What can hang from each mark:
k706: k655
k740: k531 k560 k655
k922: k560 k764 k777
k655: k922
k560: k706
k764: k740 k922
k531: k740
k910: k531

Every row comes from one small tree of marks. The marks that hang from a mark follow it in brackets, in the order of their numbers. Every link used is in the known rows. Which tree was each row made from?
Known rows:
k910(k531(k740)): [ 0.30 -0.09 -0.04  0.15  0.00 -0.09  0.20  0.02 -0.01 -0.05 -0.04  0.00
  0.04 -0.03 -0.16 -0.02 -0.13  0.07 -0.26]
k922(k560(k706) k777): [-0.10  0.00 -0.01 -0.23 -0.06 -0.10  0.02 -0.06 -0.09  0.34 -0.04  0.13
  0.09  0.00 -0.05 -0.06  0.07  0.11 -0.01]
k560(k706(k655)): [ 0.04  0.09 -0.02  0.31 -0.04 -0.25 -0.12  0.00  0.10 -0.07 -0.21 -0.05
 -0.14 -0.01  0.10  0.01 -0.08  0.05 -0.04]
k706(k655(k922(k777))): [-0.02 -0.01 -0.06  0.15  0.00  0.12 -0.19 -0.02  0.10 -0.06 -0.42 -0.04
  0.05  0.07 -0.05 -0.05 -0.07  0.07  0.06]
k910(k531(k740(k560(k706) k655))): [ 0.27 -0.06 -0.06  0.21 -0.07 -0.17  0.30  0.03  0.12 -0.16  0.20 -0.16
 -0.16 -0.15 -0.10  0.00 -0.14  0.17 -0.25]
k922(k560(k706(k655)) k764 k777): [-0.34  0.02 -0.03 -0.36 -0.06 -0.07  0.04 -0.06 -0.03  0.33 -0.30  0.09
  0.09  0.03  0.13 -0.07  0.26 -0.07  0.00]
k531(k740(k560(k706) k655)): [ 0.20 -0.04 -0.02  0.12 -0.07 -0.18  0.20  0.04  0.13  0.01  0.21 -0.13
 -0.16 -0.13 -0.09  0.01 -0.06  0.11 -0.01]
k560(k706(k655(k922))): [ 0.05  0.06 -0.02  0.31 -0.02 -0.10 -0.14  0.02  0.10 -0.20 -0.23 -0.04
 -0.09  0.00  0.12  0.03 -0.06  0.01  0.02]
k910(k531(k740(k560(k706)))): [ 0.17 -0.07 -0.02  0.23 -0.07 -0.16  0.27  0.03  0.04 -0.14  0.15 -0.04
 -0.16 -0.10 -0.11 -0.08 -0.08  0.14 -0.23]
k655(k922(k764)): [ 0.04  0.01  0.12 -0.06  0.09  0.14 -0.16  0.01 -0.08 -0.12  0.09  0.09
  0.08  0.10  0.09  0.06  0.09 -0.22  0.12]
k764(k922(k777)): [-0.57 -0.05  0.06 -0.11  0.04 -0.09  0.08 -0.09 -0.07  0.05  0.20  0.17
 -0.06  0.12 -0.08 -0.03 -0.03  0.18 -0.09]
k560(k706(k655(k922(k777)))): [-0.04  0.02 -0.04  0.19 -0.03 -0.05 -0.12  0.01  0.08 -0.15 -0.23 -0.01
 -0.07  0.02  0.10  0.01 -0.04  0.09  0.02]
k655(k922): [ 0.19  0.00  0.08  0.14  0.06  0.11 -0.20  0.02 -0.04 -0.13  0.04  0.05
  0.07  0.08 -0.04  0.04 -0.07 -0.06  0.10]
k764(k740 k922): [-0.38  0.07  0.02  0.02  0.06 -0.11  0.02 -0.01 -0.24  0.13  0.15  0.04
 -0.15  0.10 -0.01 -0.03 -0.02  0.06 -0.05]
k560(k706(k655(k922(k764)))): [-0.05  0.06  0.01  0.18  0.00 -0.08 -0.12  0.02  0.08 -0.19 -0.20 -0.02
 -0.08  0.02  0.20  0.04  0.04 -0.09  0.04]
k706(k655): [ 0.07  0.08 -0.04  0.29 -0.01 -0.14 -0.20 -0.03  0.12  0.04 -0.41 -0.08
 -0.03  0.05 -0.05 -0.05 -0.11  0.01 -0.02]
k531(k740): [ 0.23 -0.07 -0.01  0.02  0.01 -0.07  0.06  0.03 -0.04  0.13 -0.08  0.06
  0.07  0.02 -0.17 -0.01 -0.03 -0.02 -0.02]
k740(k531 k655): [ 0.39  0.02 -0.02  0.16  0.06  0.06 -0.13  0.01  0.12 -0.14  0.26 -0.08
  0.04 -0.08 -0.10  0.13 -0.33  0.08  0.00]
k655(k922(k560(k706) k764)): [-0.06  0.04  0.09 -0.16  0.03  0.08 -0.07  0.01 -0.09 -0.01 -0.01  0.10
  0.11  0.04  0.14  0.04  0.20 -0.25  0.12]
k706(k655(k922(k560 k764))): [-0.10  0.06 -0.02  0.04  0.01  0.08 -0.17 -0.01  0.07  0.02 -0.52 -0.05
  0.12  0.06  0.04 -0.06  0.10 -0.20  0.09]
k764(k740 k922(k777)): [-0.50  0.00 -0.02 -0.16  0.04 -0.02  0.07 -0.04 -0.26  0.22  0.15  0.10
 -0.11  0.12 -0.04 -0.06  0.01  0.18 -0.06]

Which tree is each row?
[ 0.03 -0.03 -0.03  0.20 -0.09 -0.17  0.12  0.04  0.12  0.00 -0.08 -0.05
 -0.18 -0.08 -0.09 -0.12  0.01  0.07  0.00]
k531(k740(k560(k706(k655))))
[-0.04 -0.03  0.01 -0.15 -0.01  0.13 -0.06 -0.01 -0.07  0.06 -0.06  0.12
  0.14  0.03 -0.03 -0.01  0.07  0.03  0.08]
k655(k922(k560(k706) k777))
[-0.27  0.00  0.04 -0.48 -0.03 -0.06  0.08 -0.06 -0.13  0.36  0.00  0.17
  0.11  0.04  0.11 -0.03  0.27 -0.09  0.02]
k922(k560(k706) k764 k777)
[-0.56  0.05  0.06 -0.02  0.01 -0.25  0.13 -0.07 -0.06  0.06  0.11  0.13
 -0.07  0.04 -0.01 -0.02  0.05  0.03 -0.09]
k764(k922(k560(k706)))
[ 0.15 -0.08  0.01 -0.04 -0.01  0.07  0.14  0.05  0.10 -0.05  0.18 -0.11
 -0.04 -0.07 -0.09  0.02  0.04 -0.05  0.08]
k531(k740(k560 k655(k922(k764))))
[ 0.30 -0.10 -0.05  0.20 -0.03  0.00  0.25  0.04  0.11 -0.21  0.13 -0.16
 -0.07 -0.11 -0.17 -0.01 -0.15  0.12 -0.19]
k910(k531(k740(k560 k655(k922))))
[ 0.31 -0.07 -0.05  0.20 -0.05 -0.11  0.26  0.02  0.12 -0.10  0.16 -0.16
 -0.10 -0.12 -0.18 -0.02 -0.16  0.14 -0.24]
k910(k531(k740(k560 k655)))
[ 0.39 -0.08 -0.08  0.15 -0.01 -0.10  0.22  0.02  0.06 -0.07 -0.01 -0.12
  0.03 -0.07 -0.16  0.07 -0.18  0.10 -0.28]
k910(k531(k740(k655)))
[ 0.33  0.00 -0.04  0.07  0.06  0.25 -0.12  0.02  0.10 -0.18  0.12 -0.07
  0.18 -0.09 -0.12  0.11 -0.24  0.00  0.09]
k740(k531 k655(k922(k560)))
[-0.14  0.15 -0.05 -0.17 -0.03 -0.13 -0.03  0.01 -0.15  0.35 -0.32 -0.04
  0.00  0.01  0.19 -0.06  0.25 -0.23  0.04]
k922(k560(k706(k655)) k764(k740))
[-0.65 -0.03  0.03 -0.23  0.01 -0.08  0.13 -0.10 -0.09  0.23  0.03  0.17
  0.04  0.09 -0.13 -0.08  0.06  0.13 -0.09]
k764(k922(k560 k777))
[-0.02  0.07  0.04 -0.19  0.03  0.12 -0.07  0.05 -0.21  0.10 -0.03  0.05
  0.08  0.04  0.16  0.02  0.22 -0.26  0.14]
k655(k922(k560(k706) k764(k740)))
[-0.03  0.10  0.10 -0.10  0.01 -0.04 -0.08  0.01 -0.19  0.21  0.23 -0.02
 -0.15  0.04  0.11 -0.08  0.16 -0.16  0.10]
k922(k764(k740(k560)))
[ 0.20  0.01  0.02  0.28 -0.01  0.13 -0.05  0.06  0.21 -0.47  0.56 -0.13
 -0.20 -0.18  0.01  0.06 -0.25  0.15  0.12]
k740(k531 k560(k706) k655(k922))
[ 0.34 -0.09 -0.10  0.07 -0.01  0.02  0.23  0.03  0.05 -0.06 -0.11 -0.11
  0.13 -0.08 -0.18  0.05 -0.11  0.04 -0.22]
k910(k531(k740(k655(k922(k560)))))
[ 0.04  0.05  0.10  0.09 -0.03 -0.05  0.02  0.02  0.14 -0.23  0.46 -0.16
 -0.23 -0.09  0.16  0.08  0.02 -0.02  0.11]
k740(k560(k706) k655(k922(k764)))
[-0.06 -0.06  0.09 -0.25  0.07  0.24 -0.10 -0.01 -0.10 -0.02  0.09  0.14
  0.12  0.12  0.06  0.03  0.12 -0.09  0.12]
k655(k922(k764 k777))
[ 0.19 -0.07 -0.02 -0.14  0.09  0.34 -0.08  0.01  0.07 -0.24  0.27  0.00
  0.14 -0.03  0.01  0.15 -0.16  0.02  0.09]
k740(k531 k655(k922(k764 k777)))
[-0.18  0.02 -0.01 -0.54  0.00  0.09  0.00 -0.04 -0.29  0.58 -0.11  0.10
  0.16  0.08  0.02 -0.09  0.28 -0.12  0.06]
k922(k560 k764(k740) k777)
[ 0.30  0.01 -0.05  0.09  0.05  0.19 -0.08  0.04  0.11 -0.23  0.17 -0.06
  0.12 -0.11 -0.04  0.14 -0.22  0.02  0.07]
k740(k531 k655(k922(k560(k706))))
[-0.20  0.00 -0.05 -0.11 -0.01  0.15 -0.13 -0.03  0.05  0.09 -0.52  0.00
  0.15  0.07  0.01 -0.08  0.13 -0.10  0.07]
k706(k655(k922(k560 k764 k777)))
[-0.18 -0.03  0.05 -0.35  0.01  0.17 -0.01 -0.01 -0.11  0.09 -0.01  0.15
  0.16  0.06  0.11  0.01  0.23 -0.13  0.11]
k655(k922(k560(k706) k764 k777))
[-0.12  0.02 -0.02  0.06 -0.02 -0.02 -0.08  0.00  0.06 -0.13 -0.21  0.02
 -0.06  0.03  0.19  0.02  0.06 -0.01  0.04]
k560(k706(k655(k922(k764 k777))))
[-0.14 -0.01 -0.03 -0.01  0.02  0.15 -0.17 -0.02  0.07 -0.05 -0.39 -0.01
  0.07  0.09  0.06 -0.03  0.06 -0.05  0.07]
k706(k655(k922(k764 k777)))
[-0.08  0.00  0.02 -0.39  0.03  0.08 -0.04 -0.02 -0.27  0.36  0.09  0.09
  0.04  0.11  0.09 -0.02  0.17 -0.05  0.05]
k922(k764(k740) k777)
[ 0.20  0.05  0.02  0.28 -0.04 -0.05 -0.01  0.02  0.21 -0.29  0.57 -0.14
 -0.25 -0.20 -0.01  0.03 -0.26  0.19  0.04]
k740(k531 k560(k706) k655)
[ 0.08  0.03  0.05  0.04  0.01  0.04 -0.11  0.02 -0.05 -0.02 -0.04  0.06
  0.10  0.02  0.01  0.02  0.04 -0.09  0.09]
k655(k922(k560(k706)))
